Each row was made from one path, in order. Every step used is in the known rows, and no mark comes twice. Write each row's path.
Known rows:
K > E: [.18, -.27, -.16, .02, -.07, -.21, -.05, -.30, .22, -.02, .08, .19, .06, .28, .00, -.27, -.11, -.03, -.04, .05, .11, -.19, .10]
A > C > V > E > K: [-.03, .34, -.22, -.26, .27, .53, -.18, -.30, .36, -.34, -.12, .11, -.41, -.24, -.14, .30, -.03, .13, .22, .10, -.35, .01, -.26]
V > X > A > C: [.44, .34, -.03, -.04, .02, .22, .05, -.17, -.28, .09, -.13, .32, -.54, -.56, .15, .11, .13, .26, .07, -.51, -.09, -.25, -.43]
C > E > V: [.24, .25, .37, -.28, .21, -.19, -.07, -.10, -.05, -.01, -.27, .07, -.36, -.28, .18, .06, .25, .21, -.14, .20, -.33, -.13, -.09]
K > E > V: [.17, .08, .10, -.06, .14, -.47, -.06, -.41, .30, -.02, -.14, .11, -.37, -.10, .23, -.14, -.01, .19, -.11, .15, -.17, -.15, .06]
X > V > A > C: [-.02, .36, -.03, -.12, .06, .19, .24, -.12, -.48, -.09, -.14, .04, -.31, -.43, .14, .14, .29, .25, -.08, -.40, -.22, -.30, -.06]
X > C > V: [.04, -.20, -.18, -.31, -.03, -.12, .08, -.13, .21, -.42, -.28, .04, -.06, -.53, -.19, -.01, -.14, .09, -.59, .07, -.42, .12, -.38]
C > X > A > E: [.00, -.30, -.10, -.42, .03, -.08, .00, .23, -.42, -.12, -.42, .25, -.62, .22, .15, .14, -.22, -.14, .11, -.29, -.09, -.44, -.60]
V > X > A: [.43, .01, .13, -.13, -.02, .24, .12, -.04, -.09, .21, -.20, .17, -.45, -.50, .16, .10, -.08, .09, -.38, -.33, -.06, -.54, -.38]
K > E > V > X > A: [.57, .03, .23, -.17, .12, -.14, .07, -.36, .21, .16, -.31, .24, -.74, -.59, .32, .03, -.10, .26, -.45, -.25, -.20, -.64, -.33]
E > V: [.00, .34, .26, .00, .14, -.27, -.02, -.13, .06, -.01, -.20, -.04, -.40, -.37, .26, .09, .10, .18, -.06, .13, -.27, .09, -.06]
A > E: [-.22, -.34, .10, -.04, .00, -.02, .10, .18, -.27, -.21, -.03, .10, -.17, .28, -.01, .11, -.14, -.02, .13, -.19, .03, -.07, -.17]
X > A > C > V > E: [.16, .16, -.22, -.22, .07, .31, .10, -.32, .18, -.32, -.44, .41, -.65, -.49, -.06, .15, -.08, .23, -.09, -.29, -.20, -.23, -.33]
A > X > C > V > E > K: [.13, .02, -.24, -.42, .36, .37, -.29, -.26, .40, -.26, -.07, -.02, -.12, -.43, -.17, .43, -.11, .33, -.08, .17, -.43, -.12, -.39]
K > E > V > A: [.30, .28, .29, -.21, .08, -.19, -.13, -.36, .18, -.04, -.27, .02, -.53, -.13, .28, .00, .15, .08, -.29, -.26, -.20, -.51, .43]
C > X > V: [-.12, -.13, -.26, -.26, .19, -.13, .12, .06, -.36, .04, -.29, -.04, -.09, -.03, .27, .04, .10, .06, -.12, .29, -.30, -.25, -.45]
V > X > C > E > K: [.42, .12, .20, -.49, .28, .50, -.20, .00, .23, -.06, .04, .10, -.01, -.31, -.06, .02, -.06, .16, -.15, .18, -.39, -.31, -.35]
K > E > V > X > A > C: [.56, .39, .00, -.07, .10, -.15, .05, -.51, -.05, .05, -.19, .41, -.85, -.61, .32, -.01, .14, .37, -.01, -.46, -.19, -.42, -.42]
A > X > C > V > E: [.20, -.13, -.33, -.25, .21, .15, -.10, -.25, .29, -.26, -.17, .17, .06, -.52, -.04, .25, -.19, .45, -.30, -.19, -.34, -.09, -.20]
C > E > K: [.12, .09, .18, -.45, .25, .37, -.22, .03, .10, -.02, -.04, -.03, -.07, .02, -.19, .14, .07, -.07, .12, .37, -.17, -.19, -.26]
C > V > A: [.16, .12, .11, -.41, -.08, .25, -.04, -.16, -.02, -.24, -.45, -.16, -.35, -.31, -.10, .22, .15, -.11, -.62, -.27, -.36, -.34, .17]
V > E: [.01, .11, -.08, .05, .12, .28, .05, -.03, .29, -.02, .05, .25, -.02, .02, .09, -.02, -.19, .20, .16, -.17, .08, -.19, .27]

Which path is each row?
[.06, .14, -.24, -.16, -.02, -.01, -.04, -.34, -.14, -.33, -.27, .08, -.33, -.33, -.13, .11, .27, .06, -.12, -.05, -.31, .18, -.35] => A > C > V
[-.08, .07, .19, -.26, .05, .22, .28, .06, -.38, .01, -.22, -.14, -.17, -.38, .05, .11, .08, .12, -.50, -.20, -.26, -.56, .05] => X > V > A
[.18, .34, .09, -.38, .29, .37, -.23, -.08, -.03, -.10, .03, .12, -.25, -.01, -.13, .18, .22, .05, .41, .22, -.21, -.05, -.35] => A > C > E > K
[.17, -.30, .21, -.16, .01, .17, .19, .12, -.36, -.08, -.21, .28, -.58, -.18, .05, .17, -.26, .10, -.21, -.54, -.05, -.54, -.51] => V > X > A > E
[.67, .24, .14, -.31, .11, .34, .02, -.09, -.30, .11, -.22, .43, -.42, -.43, .07, .02, .21, .31, -.03, -.40, -.11, -.44, -.44] => V > X > A > C > E
[.36, .31, .18, -.05, .22, -.11, .03, -.11, .24, -.08, -.11, .13, -.24, -.76, .34, -.03, -.11, .45, -.33, -.15, -.43, -.13, -.17] => E > V > X > C
[.58, .01, .12, -.34, .16, .24, -.01, .09, .08, -.04, -.02, .29, .16, -.41, .08, -.18, -.07, .31, -.34, -.18, -.24, -.37, -.17] => V > X > C > E
[-.03, -.19, -.22, -.01, .35, .19, .14, -.10, -.21, .16, .02, .08, .12, -.34, .14, .35, .01, .58, -.08, -.09, -.06, -.42, -.16] => A > X > V > E
[.34, -.04, -.01, -.13, -.01, .30, -.05, -.23, .01, -.12, -.23, .02, -.22, -.49, .05, .14, .06, .11, -.65, -.08, -.35, -.21, -.17] => C > V > X
[.12, .34, .21, -.56, .34, .50, .00, -.09, -.36, -.08, -.14, -.03, -.35, -.31, -.08, .26, .34, .17, .00, .09, -.40, -.42, -.34] => X > V > A > C > E > K
[-.07, -.42, .15, -.21, -.01, -.08, .20, .15, -.35, -.15, -.26, .24, -.50, .02, -.09, .11, -.35, -.05, -.04, -.36, .00, -.31, -.53] => X > A > E
[.18, .38, -.43, -.15, .10, -.04, -.29, -.06, -.26, -.01, -.17, .20, -.34, .23, .33, .03, .30, -.01, .54, -.04, -.13, .08, -.24] => A > C > X
[.28, -.10, .03, -.38, .15, -.01, .01, .11, .11, -.11, -.09, .22, .25, -.22, -.06, -.18, -.06, .16, -.18, -.03, -.19, -.13, -.18] => X > C > E
[.44, .44, .13, -.34, .06, .34, -.11, -.05, -.36, -.07, -.16, .20, -.27, -.13, .06, .07, .40, .15, .08, -.43, -.15, -.31, .16] => V > A > C > E
[-.07, .19, .02, -.16, .32, .50, -.16, -.06, .45, -.08, .08, .08, -.11, .07, -.05, .21, -.21, .06, .31, .14, -.10, -.23, .03] => V > E > K
[-.06, -.30, -.12, -.05, .24, -.13, .14, -.10, -.54, .18, .03, -.21, .11, -.38, .09, .36, .23, .44, -.24, .10, -.15, -.23, -.44] => A > X > V
[.44, .15, .08, -.08, .15, -.25, -.03, -.33, .44, -.06, -.05, .24, -.16, -.55, .31, -.21, -.20, .41, -.41, -.16, -.36, -.29, -.10] => K > E > V > X > C
[-.18, .03, .30, -.40, .15, .40, -.13, .15, -.18, -.25, -.11, -.15, -.42, .22, -.09, .34, -.10, -.11, .11, -.23, -.20, -.34, -.06] => V > A > E > K
[.50, .20, .10, -.23, .24, -.24, -.38, -.47, -.15, .20, -.12, -.10, -.41, -.22, .28, .39, .40, .35, -.19, -.33, -.23, -.48, .24] => K > E > V > A > X
[-.01, -.21, .10, -.49, -.04, .14, .12, .06, -.19, -.55, -.47, .05, -.39, -.21, -.14, .19, -.22, .04, -.55, -.49, -.42, -.32, -.17] => X > C > V > A > E
[.32, .61, .10, -.12, .07, -.13, -.13, -.46, -.10, -.07, -.20, .14, -.68, -.25, .26, .03, .34, .28, .09, -.36, -.23, -.26, .27] => K > E > V > A > C
[-.28, .08, -.04, -.20, .37, .48, .12, -.03, .25, -.09, .00, .00, -.12, -.19, -.03, .22, -.21, .22, .03, .29, -.23, -.31, -.26] => X > V > E > K
[.50, -.19, -.04, -.38, .27, -.05, -.17, -.04, -.18, .02, .02, .13, .27, -.31, -.03, .13, .08, .40, -.12, -.07, -.18, -.18, -.30] => A > X > C > E
